(in the rows, 128 means zero)
Known rows, with every step that occurs
tumu, vazupe, milit: [123 119 105 119 138  86 119 139 145  98 144 116 120 110 134  89 138 206
 144 109 143 100 125  94 121]
milit, vazupe, teramik: [ 68 127 161 138 131 135 110 105 154 120 105 122  79 147 131 105 154  64
 116 143 118  96  94 106 132]
milit, vazupe, tumu, bivab: [ 78 117 128 113 145 147  77 128 104 158 154 107 105 113 114  74 119  98
 130 142 139  95 134 130 149]
bivab, tumu: [131 143 145 113 153 132 139 122 109 123 142 142 136 156 140 128 140 160
 103 131 133 159 110  92 127]
vazupe, luvo: [ 56 141 137 139 165 114  99 130 154 118  87 144 144 143 137 109 135 127
 132 118 170 112 146 149 128]
teramik, vazupe: [ 60 145 110 128 151 139 162 114 165 110 147 112 131 105 149 118 133 136
 141 150 164 148  77 117 127]
teramik, bivab, tumu, vazupe: [151 134 114 104  68 120 141 133 105 140 150 119  77 108 116 149 118 160
 122 114 113 141 141  94 118]
bero, bivab, tumu, vazupe, teramik: [155 106 130 129  80 141 102 128 140 137 106 124  89 152 106 162 145 118
 136 109  99 111 124 108 128]
bero, bivab, teramik, vazupe, luvo: [118 126 118 149 145 141 136 129 178 135  66 134 137 126 135 169 115 122
 154 125 162 137 110 203 126]
vazupe, tumu, bivab, teramik: [189 121 140 126 163 133  63 113 136 168 147 142 171 131 113  53 126  77
 110 124 170 123 129 145 153]
milit, vazupe: [ 53 140 154 129 152 129 126 122 133 122 148 105  52 129 142 111 126 141
 127 148 117 111  94  95 128]
bero, bivab, teramik: [172 122 150 150 153 131 107 118 159 130 148 134 138 149 134 106 117 119
 129 122 134 129  98 130 135]
luvo, bivab, tumu: [151 136 132 115 129 131 146 129  80 139 138 131 139 131 109 129 128 142
 117 145 141 156 126  75 122]
vazupe, teramik, bivab: [ 91 136 134 130  97 123 130 105 140 105 129 139 164 124 128  96 143   4
 104 133 142 111 122 112 130]
milit, vazupe, teramik, bivab, bero: [104 133 146 137  70 150 172  99 110 128  95 131 112 135 154 152 142  53
 116 138  78  96 142 157 133]
teramik, vazupe, bero: [105 145 106 133 154 116 183 137 141  96 142 136 185 110 153 137 133 141
 121 143 141 160 132 158 117]
tumu, vazupe, teramik, bivab, bero: [141 128 124 136  48 138 148 104 131 134 100 131 124 125 141 145 143  79
 135 110  96  93 161 149 134]
tumu, vazupe, teramik, bivab: [113 126 117 128  61 116 113 115 151 124 129 121 107 105 111 110 136  46
 126 118 128  97 135 106 126]
luvo, vazupe: [137 140 143 124 177 115 105 114 132  96 125 133 152 122 121 136 119 127
 139 133 133 143 104  84 127]
milit, vazupe, bero, bivab, teramik: [184 118 154 152 146 123 139 141 131 127 138 136 118 146 139 143 110 132
 117 128  84 133 130 166 123]
milit, vazupe, luvo, bivab, tumu: [115 130 137 119 117 131 146 146  74 153  70 130  80 131 103 178 119 150
 127 143 130 137 149 127 114]
tumu, bivab, teramik, vazupe: [160 135 119 134 152 139 111 103 180 166 141 122 116  83 124  78 119  92
 132 146 140 144  94 138 142]
bero, bivab, tumu, vazupe, luvo: [119 115 116 128 101 128 103 157 128 144  79 126  84 140 113 190 117 196
 157  95 123 115 165 153 120]
bero, bivab, tumu, vazupe: [149 114 117 119  93 137 118 147 117 139 149 108  68 136 114 166 116 207
 150 107  97 130 128  96 124]
milit, vazupe, luvo, bivab: [ 62 129 131 140 122 121 117 138 110 146  79 111  74 110 102 132 113 121
 151 148 155  96 151 129 118]
teramik, vazupe, luvo: [ 42 143 108 134 151 131 140 127 170 119  75 131 137 113 142 144 131 130
 148 132 180 133 119 173 124]

Rows
[159 121 139 121  96 130  99 116 147 139 100 134  91 150 107 133 159 113
 118 111 118 122 123  95 129]
bivab, tumu, vazupe, teramik
[186 133 121 118 119 102 143 156 104 126 144 141 133 135 126 156 132 203
 114 111 100 155 180 129 114]
bivab, tumu, vazupe, bero
[125 124 135 123 133 144 142 137 101 117 148 128 132 158 137 155 122 166
 127 126 110 149 110 110 128]
bero, bivab, tumu
[201 122 144 152 157 114 132 138 138 120 147 152 179 152 139 125 117 126
 114 119 111 144 140 165 126]
vazupe, bero, bivab, teramik
[167 140 136 129 177  95 132 137 112  86 128 153 206 126 128 151 121 139
 121 129 109 158 157 135 117]
luvo, vazupe, bero
[ 88 124  93 112 143 153 105 122 129 150 151 110 169  93 118  83 123  94
 141 142 173 124 117 146 149]
teramik, vazupe, tumu, bivab
[144 131 115 115 156 147 156 114 143 126 119 134 203 141 138 138 138 101
 118 137 214 161  70 164 135]
bivab, teramik, vazupe, tumu
[153 132 128 111 111 124 117 133 126 141 143 119  72 132 118 138 132 203
 132 113 120 140 127  82 124]
bivab, tumu, vazupe
[127 123 124 125 131 157 106 116 100 158 132 133 188 135 143  91 135 121
 137 122 130 102 171 168 158]
vazupe, tumu, bivab, bero
[ 97 141 145 134 158 107 148 146 114 107 148 131 115 132 148 122 128 150
 109 144  98 130 149 138 117]
milit, vazupe, bero
[187 131 150 140 168 122  54 104 164 172 156 139 121 110 116  31 121  87
 116 129 131 122 130 118 148]
tumu, bivab, teramik
[112 122 122 147 146 116 142 155 118  95 165 135 183 143 146 131 116 147
 133 123 106 128 158 149 122]
vazupe, bero, bivab
[168 124 115 115  87 122 121 137  99 157 141 110  71 110  90 143 121 188
 143 124 129 135 142  68 119]
luvo, bivab, tumu, vazupe
[129 113 108 145 110 111 125 160 130 112 165 117 131 125 129 148 109 183
 154 109  95 116 169 143 119]
tumu, vazupe, bero, bivab
[183 112  99 106 107  95 144 150  88 121 128 117 119 107 103 129 132 216
 137 121 129 125 143  81 112]
luvo, bivab, tumu, vazupe, milit
[122 132 134 139 136 146  99 106 127 162 145 128 137 117 147  70 130 135
 142 129  90 100 170 139 154]
tumu, bivab, bero
[161 115 104 133 159 119 175 129 156  93 124 126 171 113 148 131 127 155
 138 131 145 137  75 153 122]
bero, bivab, teramik, vazupe, milit
[144 136 139 111  91 135 154 114 102 117 115 152 153 144 124 139 145  46
  83 132 122 146 124 111 124]
vazupe, teramik, bivab, tumu
[144 116 108 124 139 160 163 126 136 123 122 123 196 143 135 163 124 108
 137 133 194 152  73 172 136]
bero, bivab, teramik, vazupe, tumu
[144 120 140 124 129 135 171 163  72 115 138 132 115 156 138 197 115 177
 114 133  59 153 144 145 116]
milit, vazupe, bero, bivab, tumu
[ 70 132 143 128  84 130 139 110 128 114 121 122  88 117 126 114 134  16
 106 145 112 100 109 117 126]
milit, vazupe, teramik, bivab
